Each row comes from the steps of one path. Every step used is in the known rows, and no mark comes twice. Write the path behind each row, first mark first.
(in the rows, 128 means zero)
Known rows:
datak > rivov > simu > nulid: [143 111 150 135  97 124 149 204 117  86  82 145 141 116 124 136 121 121
 157 113 162 113 163]
nulid > simu > remin: [188 128 134 137 111 135 190  88 110  84 118 180 148 128 118 140 117 139
 116  75  92 111 135]
nulid > simu > minup > datak: [157  98 139 131  91 130  85  87 115  96 141 180 140 132  85 140  82  87
 131 121 151 102 123]
fozap > datak > rivov: [117 128 140 167  98 114  97 168  95  93  89 164 151 120 122 118 132 102
 166  89 158 108 145]
pebit > rivov > simu > nulid > datak: [123  79 184 167  83 162 133 212 104  79  79 179 142 109 119 159 111  87
 153  67 172 126 165]
nulid > datak > fozap: [161 139 166 181 100 121 101 156  95  98 126 133 146 130 115 141 121 124
 125  65 133 118 131]
simu > remin: [173 105 130 126 122 147 161 124 123  98 102 152 167 126 128 117 134 147
 128  95  92 118 123]
rivov > datak > nulid: [135 103 147 152 100 112  69 153 129 104 120 186 167 108 136 116 108 110
 146  88 161  86 128]
minup > simu > fozap > datak > nulid: [114 103 124 194 103  89  82 203  93 115 124 157 146 118 113 154  98 115
 162  62 176  85 146]
simu > nulid: [133 122 121 121 113 127 141 166 125 105 103 143 167 117 133 122 122 136
 155 102 118 120 137]
datak > nulid > simu: [163 151 121 144  90 117 131 123 101  87 149 177 147 127 123 152 103 119
 142  81 118  92 139]
minup > datak: [121 104 137 151 111 130  70 136 128 106 102 170 176 139 103 131 115 126
 133 125 154 115 125]
simu > minup: [162  99 125 104 103 146 116 124 128  98 134 122 144 121 107 110 119 103
 151 119 112 119 121]
nulid > datak > rivov > simu: [143 118 185 170  83 145 114 186 106  75  99 152 135 129 107 142 121  89
 134  95 178 119 164]
nulid > simu > fozap: [154 143 138 163  98  99 174 142 103  92 122 151 132 132 110 145 129 123
 117  92 112 112 154]
pebit > rivov > simu > nulid: [130  81 162 139  92 148 151 200 115  82  70 166 140 107 125 149 124 115
 160  92 154 122 164]
fozap > datak: [ 97 114 124 171 111 121  98 141 124 100 102 166 156 113 122 109 125  96
 163  94 144 111 138]
datak > nulid > simu > rivov: [184 142 140 136  77 107 165 163  87  80 105 184 146 118 124 163 121 111
 150  99 129  87 131]
pebit > rivov > datak > nulid > simu: [153 108 179 172  70 120  97 144  91  77 112 230 142 109 125 162 104  96
 137  48 169  85 146]
pebit > rivov > simu > fozap > datak: [ 98  68 168 198  91 116 134 209 100  87  69 174 121 101 117 142 133  83
 152  87 164 112 173]
minup > datak > fozap: [154 116 147 170 111 105  67 139 109 111 109 152 161 137 106 144 112 145
 127 108 147 109 119]

Write each row's path:
[117 105 107 174 101  84 101 196  93 118 120 164 155 108 140 125 116 103
 162  86 133  87 138]
simu > fozap > datak > nulid
[127 120 138 182  97  85 121 203  84 105  82 146 145 118 127 125 141 107
 153  94 148 105 153]
simu > fozap > datak > rivov
[175  82 173 142  62 126  84 132  90  81 124 215 125 100 114 153  85  72
 149  58 164  81 132]
pebit > rivov > datak > nulid > simu > minup
[172  87 144 139 104 113  54 130 106 116 128 135 145 127  95 132  96 120
 140 121 142 104 107]
simu > minup > datak > fozap
[127  86 155 148  98 118  93 198 116  96  75 174 158 123 113 146 100 116
 150 128 198 105 155]
minup > datak > rivov > simu > nulid
[153 116 154 180  85  74 117 154 104 100 133 197 140 109 129 142 101 105
 123  69 158  77 150]
rivov > datak > nulid > simu > fozap
[114 112 107 159 103 112  78 161 107 105 127 178 162 110 138 120 107  99
 174  82 143  90 129]
fozap > datak > nulid
[152 116 128 168  90  84  99 157  86 109 133 193 155 136 113 167  91 119
 124  97 149  82 137]
minup > datak > nulid > simu > fozap
[149 130 171 172  87 135 100 211  86  96  94 148 156 136 100 170 103 123
 152  50 196 120 152]
minup > simu > nulid > datak > rivov
[158 142 165 160  86 138 106 177  89  89 101 147 156 137 112 138 132 105
 136  78 152 122 144]
nulid > datak > rivov
[116  97 161 158  99 146 131 188 129  91 105 160 147 111 122 134 103  90
 148  91 167 121 159]
rivov > simu > nulid > datak
[153 119 171 148 102 134 144 184 115  87  69 138 151 128  94 159 138 134
 148 104 174 116 136]
minup > simu > rivov
[158  73 114 111  94 128  40 139 114 116 142 165 166 125 108 131  81 100
 155 123 146  88 104]
simu > minup > datak > nulid
[183 121 114 110  81 127 116 114 100  90 166 162 130 121 111 140  85  95
 150  94 114  89 123]
datak > nulid > simu > minup
[145 126 131 169  80  91 140 164  80  86  94 213 141 100 127 151 108  79
 171  86 158  77 134]
fozap > datak > nulid > simu > rivov
[128 121 141 140 113 132 120 175 124 102 105 138 160 129 107 150 109 145
 157  80 163 118 143]
minup > simu > nulid
[147 118 160 143  93 135 136 175 120  73  92 139 136 127 111 134 134 115
 144 118 159 115 162]
datak > rivov > simu
[128 121 141 150 101 139 123 178 112 105 108 156 167 121 129 131 112 108
 148  76 141 124 137]
simu > nulid > datak
[177 112 152 133  79 122  82 116  91  90 122 176 136 138  83 150  89  92
 135 117 167 100 131]
nulid > simu > minup > datak > rivov
[104  80 127 184  97  90 110 208 114 104 116 167 133  99 134 127 104  87
 162  95 158  83 158]
rivov > simu > fozap > datak > nulid
[129  89 191 171  90 139  93 160 116  86  74 192 154 109 120 133 137 107
 140  78 168 117 145]
pebit > rivov > datak
[148 126 128 152  92 112  74 121 100  99 140 206 164 138 109 161  82 113
 135  98 156  84 129]
minup > datak > nulid > simu
[154 117 187 169  85 102 154 139 116  78  72 209 140 102 112 138 128  90
 130  99 179  95 142]
nulid > simu > rivov > datak
